Each row was made from one path, in order. Every step used is in the known rows, and no mark comes twice. Write each row's path.
Known rows
Q-U: [ 0.79 -0.16  0.49  0.49  0.46 -0.59  0.17 -0.53 -1.62 -0.19 -0.34  1.32
 -0.44 -0.40  1.43  0.62 -0.45  0.55  1.54 -0.39 -0.82 -0.54  1.01  0.26
 -0.26 -1.04 -0.64]
U-Q-S: [ 0.75 -1.06 -0.09 -0.92  1.36 -0.94  0.74 -0.71  1.19  0.06 -0.72  0.34
 -1.30  1.42 -0.66 -2.22 -1.75 -0.04  3.71  0.40  1.50 -1.04  2.63 -0.02
 -0.39  1.39  1.06]
L-J-Q-U-R: [-0.28 -0.39 -0.22  1.44 -0.02 -1.47 -0.31 -0.01  1.96 -0.03 -0.45  1.80
 -0.21 -0.42  1.79  0.17 -2.54  0.74 -0.43  0.70 -2.30 -0.58  0.62  1.95
 -0.88 -1.87 -3.01]
J-L: [-0.19  0.14  0.14 -1.73  0.08 -0.10 -0.29 -0.03 -2.81 -0.05  0.41 -2.02
  0.16 -2.63 -0.97 -0.53 -0.54 -0.19 -0.10 -0.55  0.56  0.33 -0.53  0.49
 -1.03  0.33 -0.81]
R-S-U-Q-J: [-1.06 -0.97  1.72  0.62  2.68 -1.01  0.11 -0.66 -1.10 -0.10 -1.40 -0.27
 -1.39  2.84 -1.83 -2.90  0.14 -0.39  3.88 -1.93  1.14 -0.91  3.30 -0.27
 -2.39  2.70 -0.96]
U-Q-J: [-0.74 -0.49  1.03  0.11  0.36 -0.68 -0.34 -0.57  0.67  0.67 -0.46  0.22
 -1.23  1.21 -1.74 -2.46 -0.74 -0.23  1.97 -0.46  1.62  0.18  1.41 -1.18
 -1.12  2.64 -0.76]
L-J-Q-U-R-S: [-0.31 -1.01 -0.87  0.02  1.39 -1.82 -0.02 -0.22  2.54 -0.15 -0.77  1.63
  0.11  0.03  1.21 -0.43 -2.54  0.35  0.82  0.06 -2.71 -1.22  1.26  2.10
 -1.69 -1.66 -1.59]
S-R-U: [-0.57 -0.73  0.29  1.26  1.27 -0.98 -0.19 -0.54 -0.32 -0.44 -1.27 -0.05
 -0.44 -0.61 -0.56 -0.58  0.82 -0.50  1.71 -1.31 -0.16 -1.65  0.85  1.08
 -0.09 -1.89 -0.12]
U-S: [-0.15  0.29  0.09 -1.21  0.89 -0.49  0.28  0.30  2.28  0.31 -0.64  1.32
  0.74  0.53  0.46  0.08 -0.06 -0.01  0.54 -0.35 -0.32 -0.57  0.78  1.15
 -0.83  0.90  0.22]
J-Q-S-R: [ 0.21 -0.65  0.11 -0.34  1.37 -1.30  0.67  0.39  0.84 -1.12  0.35  1.71
 -0.54  1.35 -1.61 -1.57 -1.62  0.42  0.65  0.95 -0.10 -0.89  0.20  1.10
  1.14 -0.45  1.10]
S-U-R: [-0.85 -0.83  2.05  1.33  1.41 -1.27  0.24  0.35 -0.27 -0.12 -1.38  0.01
 -0.11 -0.05 -0.16 -0.26  0.96 -0.18 -0.17 -0.54  0.08 -1.23  1.74  1.55
 -1.59  0.52 -2.92]
Q-U-S: [ 0.67  0.32  0.55 -0.60  1.39 -1.08  0.42 -0.26  0.48  0.21 -0.83  2.38
  0.24  0.09  1.90  0.74 -0.28  0.45  1.99 -0.67 -1.26 -1.00  1.61  1.59
 -1.16 -0.10 -0.80]
J-Q-S-R-U: [-0.50 -0.85  0.22 -0.20  1.82 -1.23  0.58  0.20 -0.13 -1.49 -0.50  0.99
 -0.89  1.13 -0.89 -0.89 -0.86  0.24  3.07  0.83 -0.21 -1.41  1.14  1.65
  1.72 -2.24  1.83]
R-S-U: [-0.36 -0.58  0.57  0.43  2.29 -0.25  0.42 -0.16 -1.86 -0.93 -1.00 -0.52
 -0.10  1.59 -0.08 -0.36  1.10 -0.31  2.09 -1.39 -0.33 -1.14  1.70  0.76
 -1.41  0.11 -0.32]
S-R-U-J-Q: [-1.43 -2.99  0.04 -0.18  1.23 -1.83 -0.25  0.21 -2.03 -1.04  0.08  0.60
  0.00  0.10 -1.12 -1.35 -0.56 -0.04  1.41 -0.14  0.01 -0.84  0.98  2.16
  2.62 -1.96 -1.56]
J-Q: [-0.71 -0.03  0.08 -0.48 -0.31 -0.32  0.07  1.20  0.02 -0.62  0.71  0.22
 -0.21  1.62 -0.15  0.07 -1.84  0.50 -1.11  2.05 -0.79  0.50 -0.76  0.71
  1.67 -0.02  0.49]
R-U: [-0.71 -0.34  0.12  0.38  0.44  0.18 -0.09 -0.41 -1.13 -0.28 -0.88 -0.60
 -0.34 -0.47  0.56  0.46  0.72 -0.19  2.37 -0.25 -0.13 -0.49  1.07  0.69
  0.38 -1.75  0.69]
S-U-J-Q: [-1.34 -1.78  0.99  0.39  1.06 -0.74  0.01  0.58 -4.24 -1.36  0.69  0.47
  0.02  2.02 -0.12 -0.41 -0.67  0.75  0.29  0.40  0.00  0.20  0.93  1.86
  1.66 -0.14 -3.05]
U-J-Q-S: [-0.01 -2.22 -0.50 -1.95  0.73 -0.83  0.73  0.20 -1.47 -1.14  1.50  1.31
  0.23  1.00 -0.90 -1.37 -1.34  0.88  2.46  1.22  0.63  0.25  0.88  1.13
  2.37 -0.22  0.01]

Write each row's path
[ 0.72 -0.28  0.98  0.30  2.19 -2.20  0.24 -0.25  1.28  0.03 -1.23  2.97
  0.19 -0.50  0.87 -0.40 -0.26  0.09  1.08 -1.82 -0.87 -2.00  1.51  1.85
 -1.70 -0.01 -1.61]
Q-U-S-R
[-0.51 -2.26  0.14 -1.54  1.75 -1.87  0.50 -0.14  2.87  0.34 -1.03 -0.22
  0.59 -0.11 -0.87 -1.15  0.30 -0.91  0.33 -0.50 -0.23 -1.50  1.22  0.91
 -1.27  0.49 -0.12]
U-R-S
[-0.14  1.82 -0.29  2.07  0.97  0.84  0.16 -0.04 -0.95 -1.47  0.16  1.23
 -0.65  1.99  0.76 -0.35 -1.51  1.28  2.08  0.22 -0.95 -0.10  1.43  1.35
 -1.03 -1.77 -0.41]
L-J-Q-S-U
[ 0.98 -0.48  0.18  0.09  1.62 -1.01  0.56 -0.59  1.31 -0.62 -0.24  1.38
 -0.22  0.16 -1.44 -1.67 -0.04  0.08  1.78 -0.89  0.87 -1.43  0.97  0.26
 -0.60 -0.25  0.65]
Q-S-R
[ 0.13  1.14 -1.68  0.56 -0.13  0.55  0.14 -0.20  1.66 -0.78  0.75  1.39
 -0.30  1.02  0.41 -0.56 -2.26  1.05  1.47  0.85 -1.00  0.24  0.06  0.63
 -0.11 -1.57  0.94]
L-J-Q-S
[-0.78  0.16  0.13 -1.04  1.38 -0.53  0.23  0.13  1.10 -0.02 -1.58  0.61
  0.28  0.31  1.20  0.51  0.83 -0.23  2.73 -0.44 -0.72 -1.12  1.61  1.97
 -0.39 -0.87  0.87]
R-U-S
[ 0.02 -0.36  1.07 -0.33  2.05 -2.65  0.28  0.74  1.45 -0.61 -0.64  3.15
 -0.02  1.24  0.60 -0.21 -2.20  0.48  0.03  0.31 -1.82 -1.39  0.94  2.62
 -0.09 -0.12 -1.22]
J-Q-U-S-R
[-0.29 -1.95 -0.19 -2.55  0.30 -0.59 -0.35 -0.40 -4.00 -0.08  0.97 -1.19
  0.96 -3.10 -1.63 -1.34 -0.27 -0.18  0.87 -1.30  1.55  0.54  0.13  1.08
  0.05  0.76 -2.61]
U-J-L
[-0.54 -0.60  1.47  1.37  1.67 -0.72  0.05 -0.09 -1.25 -0.35 -1.48 -0.88
 -1.52  1.65  0.10 -1.27 -1.03 -0.17  2.07 -0.54  0.90 -1.05  2.86  0.63
 -1.07  1.58 -1.96]
S-U-Q
[ 0.60  0.44  1.06  0.99  1.79  0.19  0.76 -0.49 -2.07 -1.22 -0.49  0.56
 -0.69  1.51  0.11 -0.35  0.91  0.68  3.03 -0.47  0.67 -0.93  2.20  0.71
 -0.96 -0.37  0.14]
Q-S-U
[-0.62  0.30  0.45  1.85  1.16 -0.72  0.33  0.18  1.25 -1.06 -0.63  1.27
 -0.39  1.10  0.39 -0.85 -1.12  0.92  1.12  0.54 -0.72 -0.92  2.06  2.30
 -1.72 -1.11 -1.97]
L-J-Q-S-U-R
[-0.77 -0.77  1.84  0.08  1.86 -1.73  0.98  0.88  0.13 -1.23 -0.51  0.92
 -0.59  1.72 -0.41 -0.71 -0.59  0.69  1.32  1.50 -0.08 -1.16  1.93  2.23
 -0.10  0.05 -1.01]
J-Q-S-U-R
[-0.94 -2.23 -0.28 -1.30 -0.05 -0.86 -0.06  0.67 -1.55 -0.66  1.26  0.76
  0.40  0.85 -0.46 -0.72 -1.50  0.50 -0.30  1.19 -0.08  0.67 -0.08  1.19
  2.53 -0.19 -1.45]
U-J-Q
[ 0.35 -1.85  0.70  0.24  2.06 -0.40  0.76 -0.73 -3.52 -1.33  0.09  1.27
  0.05  0.86 -0.36 -1.34  1.34  0.62  4.07 -1.24  1.39 -0.74  2.94  1.18
 -0.14 -0.11 -1.99]
Q-S-U-J
[-1.29 -0.03  2.54  0.01  1.48 -0.81 -0.48 -0.40 -4.31  0.02 -0.62 -1.94
 -1.38 -0.64 -2.21 -2.81 -0.55 -0.10  2.70 -1.72  2.15  0.10  1.88  0.01
 -2.96  3.05 -3.12]
S-U-Q-J-L
[-0.60 -1.70  0.35  0.92  2.01 -1.76 -0.17 -0.52  0.43  0.11 -2.12 -0.70
 -1.55  0.61 -0.76 -2.08 -1.14 -0.99  2.87 -0.96  0.98 -2.09  2.52  0.94
 -0.30 -0.02 -0.57]
S-R-U-Q
[-0.20  0.00  0.46 -0.41  1.68 -1.66  0.14  0.15  2.83  0.23 -0.99  1.67
  0.68  0.32 -0.79 -0.96 -0.08 -0.29 -0.43 -1.35  0.07 -1.38  0.76  1.58
 -1.57  0.98 -0.43]
U-S-R
[-0.78  1.21 -1.44  1.09 -0.84  0.66 -0.54  0.41  1.21 -0.31  0.59  0.29
 -0.09  0.47  0.84 -0.03 -2.40  0.61 -1.22  0.61 -1.63  0.82 -0.77  0.61
  0.05 -1.30 -0.65]
L-J-Q
[-0.81 -2.65  0.37 -2.12  2.73 -0.86  0.07 -0.44 -5.54 -1.01  0.01 -1.72
  0.75 -1.95 -1.58 -1.70  0.73 -0.41  2.74 -2.58  1.02 -0.57  1.92  1.89
 -1.61  0.57 -2.61]
R-S-U-J-L
[-1.12 -0.08  2.39  1.64  1.29 -0.62 -0.16 -0.69 -1.72  0.03 -1.15 -0.01
 -1.55  1.99 -1.00 -2.51  0.29  0.16  2.61 -1.19  1.73 -0.36  2.59 -0.40
 -1.87  2.65 -2.21]
S-U-Q-J
[-1.48 -1.10  1.68 -0.55  1.73 -1.80 -0.76 -0.95 -2.06  0.31 -1.29 -1.70
 -1.36 -2.11 -3.32 -3.65 -0.50 -0.80  3.47 -2.39  1.95 -1.02  1.55  0.37
 -1.87  1.22 -1.76]
S-R-U-Q-J-L
[-0.65 -2.59 -0.34 -1.69  1.22 -0.68  0.63 -0.01 -2.17 -1.41  0.59  1.10
 -0.20  0.60 -0.33 -0.82 -0.63  0.67  4.71  1.22  0.39 -0.33  1.73  1.84
  3.14 -2.35  0.78]
R-U-J-Q-S
[-0.05 -2.96 -0.04 -2.11  2.42 -1.56  0.18 -1.40 -3.99 -0.95 -0.15 -0.51
  0.28 -3.69 -2.59 -2.65  0.74 -0.25  4.86 -2.43  1.97 -1.38  2.03  2.12
 -0.23 -1.40 -1.54]
Q-S-R-U-J-L
[-0.81 -3.04  0.00  0.35  1.59 -1.62 -0.36 -0.88 -1.64 -0.40 -0.66  0.58
  0.19 -1.04 -0.99 -1.48  1.13 -0.48  2.32 -2.10  0.63 -1.36  1.64  1.43
  0.73 -1.59 -1.79]
S-R-U-J
[ 0.62 -2.49  0.11 -0.15  0.73 -1.12  0.08 -1.01 -2.82 -0.26  0.46  1.91
  0.26 -1.03  0.95 -0.28  0.13  0.64  2.36 -1.03 -0.07 -0.30  1.59  0.78
  0.70 -1.05 -2.80]
Q-U-J
[ 0.46 -2.35  0.21 -2.01  0.82 -1.19 -0.27 -0.87 -5.34 -0.28  0.66 -0.10
  0.47 -3.40 -0.19 -0.61 -0.44  0.37  2.47 -1.64  0.30  0.03  0.97  1.51
 -0.44 -0.63 -3.51]
Q-U-J-L
[ 0.05 -3.15 -0.26 -0.12  2.33 -1.47  0.44 -1.38 -1.41 -0.92 -0.51  1.52
  0.04 -1.09 -1.30 -2.16  1.29 -0.15  5.02 -1.94  1.22 -1.75  2.47  1.35
  0.71 -2.01 -0.36]
Q-S-R-U-J
